Each row was made from one small tree. Brackets hold a mark, then the marks that hang from it, in alphabetical order. Every link used is in the known rows. Write each row's tree.
Known rows
{A {P N}}: [ 13   8  25 -14  57 -19   2 -11  -5   3   1   2  33   5 -41 -48   0 -16
  -6  52]
{P {F E}}: [ 18  27 -63  27   1  -8  22  20   8   7 -20  -9 -12  -3  11   7 -57 -39
  57 -36]
{D {P A F}}: [-13  40 -22  52  22 -28  37 -12  -6   2  22 -19 -13 -14 -21  27 -24  -6
 -20  20]
{D {P A {F E} N}}: [ 16  53 -33  60  41 -41  25 -23  -4  28  22  11  -6 -39 -33  -9 -21 -35
  10  46]
{H N}: [  2  -8 -19 -33 -26   9 -53  23   1 -18  -9 -11  -1  42  -3 -23  -9   3
  20  -2]
{R {H N} {P A F}}: [-36  -2  17  12 -15  20  -2  31   3 -10  14   7 -26  -9  19  -3  16  25
  28   8]
{H {J P} N}: [  6 -10  18 -55 -60  37 -54   3  -2 -32 -12  -6  10  40  18  -8  38  40
 -49 -27]
{A {P {F E} N}}: [ 22  44 -18  36  72 -17  45   3   5  19  -6  15  11 -26 -23 -55 -27 -48
  28  29]
{R {H J N} {P F}}: [-20 -43  23 -22 -73  74  -6  40   1 -14 -19   5 -28  25  47  -3  30  38
  10 -10]
{F P}: [ 12 -13 -64 -37  -5 -15 -24  11   0   9 -24 -16   0  23 -19  36 -15  -2
  13  -3]
{J {P A N}}: [  3  16  36  -9  32 -42 -27 -26  -8  -3  24   7  34  -7 -25 -13  18   4
 -41  19]
{F E {P A N}}: [ 26  12 -58  -4  49 -51 -17 -35   7  38   3  12   1 -35 -47  16  -2 -28
  43  20]
{R P}: [ 13   9 -22 -27 -24  -3 -35  13  -4   2 -14 -23  22  13   2  14 -18   0
  23 -18]
{P N}: [ 14 -25   2 -24  11 -16 -30  -1  -4   7  -2   0  23  26 -19 -25 -14 -21
   8  26]
{R {P {F E}}}: [ 24  45 -63  23 -12  -2   8  23   5  17 -20 -10   0 -17  19   9 -48 -30
  59 -43]
{A {P F N}}: [ -3  14  24  26  75  -9  48  11  -2   5   5   8  15  -3 -23 -60 -20 -28
 -10  43]
{P A F}: [-21   6  -6  40  41 -24  41  -8   5  -6  17 -17 -15 -13  -4  14 -39 -17
   8 -23]
{H J N}: [  1 -40   3 -44 -48  38 -39  -1   2 -23 -14 -13  -6  39  12 -10  14  20
  -4 -23]

Write each row's tree
[ -4 -48  22 -63 -88  64 -52  16  -2 -12 -23   0  -9  32  28   8  49  51
  17  -3]  {R {H J N} P}
[-11  -2  16 -16 -42  46  -9  26   1 -31 -10   0  -5  33  39 -23  21  26
 -57 -35]  {H {J {P F}} N}
[  8  18 -19  51  59 -37  32 -20   6  21  17  11  -6 -40 -15 -19 -36 -48
  39   4]  {P A {F E} N}
[  7  12 -11  26   7 -12  12  17 -12  13   7   3   6  14 -18 -23 -20 -22
 -26  60]  {D {P F N}}
[-11 -46  19 -11 -58  55  26  18  -2   0 -24  -5 -17  12  43  37  11  24
   7 -21]  {R {H J} {P F}}
[-17  27  -5  34  26 -17  27  -4   1   4  15 -18   2 -29   5  16 -28  -9
  11 -31]  {R {P A F}}
[-17 -10  21  39  61 -30  33 -10   0   8  25   5   0 -16 -16 -23 -27 -28
  -3  16]  {P A F N}
[-23 -21  41  21  19  -4  22   8  -4  17  18  17  -4 -24   2  -5  10   0
   9  36]  {R H {P A F N}}
[ -5 -56  63 -26 -16  17 -11 -41  -6  12   8  11   8 -17  -3  21  52  27
  -5  24]  {R {H J} {P A N}}
[  7  68 -31  41  24 -32  28  -7   8   2   7  -1  -2 -37   3  20 -23 -16
   7 -41]  {J {P A {F E}}}
[ -9   5  34 -32 -24  13 -36 -30   0 -31  14  -5   4   6   4   1  47  43
 -54 -28]  {H {J {P A}} N}
[ -6 -48  78 -32 -21   8 -10 -38  -6  -5  10  19  10  -2  -6  20  64  41
 -56  29]  {R {H {J {P A N}}}}
[ -7 -52  60 -17 -37  40  22  18  -6  -5 -13  25  -1  23  30  -5  40  23
 -61  18]  {R {H {J {P F N}}}}
[-18  38   8  30  25 -26  26   1  -1 -15  17  -9   5 -12   4  15 -14   2
 -39 -27]  {J {P A F}}
[  3  35 -45  50  35 -29  40 -12  11   9   7 -11 -17 -36  -3  20 -47 -36
  52 -38]  {P A {F E}}
[ -4 -18   1 -49 -66  34 -64  43  -3 -10 -15   2  -4  32  15  -4  28  35
  41  17]  {R {H N} P}
[ -1   2  31 -20 -12  -4  -5 -50  -1 -18   9 -16  19  -4  -1  41  29  29
 -56 -38]  {H {J {P A}}}
[ -9 -73  21 -56 -76  58 -37  15   2 -23 -20   0 -23  46  19  12  40  43
   7   5]  {R {H J N}}
[  1 -20 -19 -14  53 -45 -17 -27  -1  24  11   5   6 -14 -45  12   8 -11
  -2  33]  {F {P A N}}
[-26  10  36   7  -9  23   9 -11   2 -29  16  -1 -13  -3  23 -10  28  31
 -60 -37]  {H {J {P A F}} N}
[ 23  56 -46  17 -13  -8  10  24   4   0 -21   0   5  -1  19   7 -33 -20
   6 -38]  {J {P {F E}}}
[-26 -27  50   7 -26  25  44 -10   0 -19   3   4 -18  -7  28  48  33  38
 -49 -20]  {R {H {J {P A F}}}}
[ 24   9 -36  25  22 -15  15  15   4  20  -8  12   1  -6  -2 -30 -45 -50
  46   2]  {P {F E} N}
[ 41  -1 -76 -27  14 -29 -35  -1   3  37 -25  12   6  -1 -30   3 -12 -33
  46  21]  {F E {P N}}
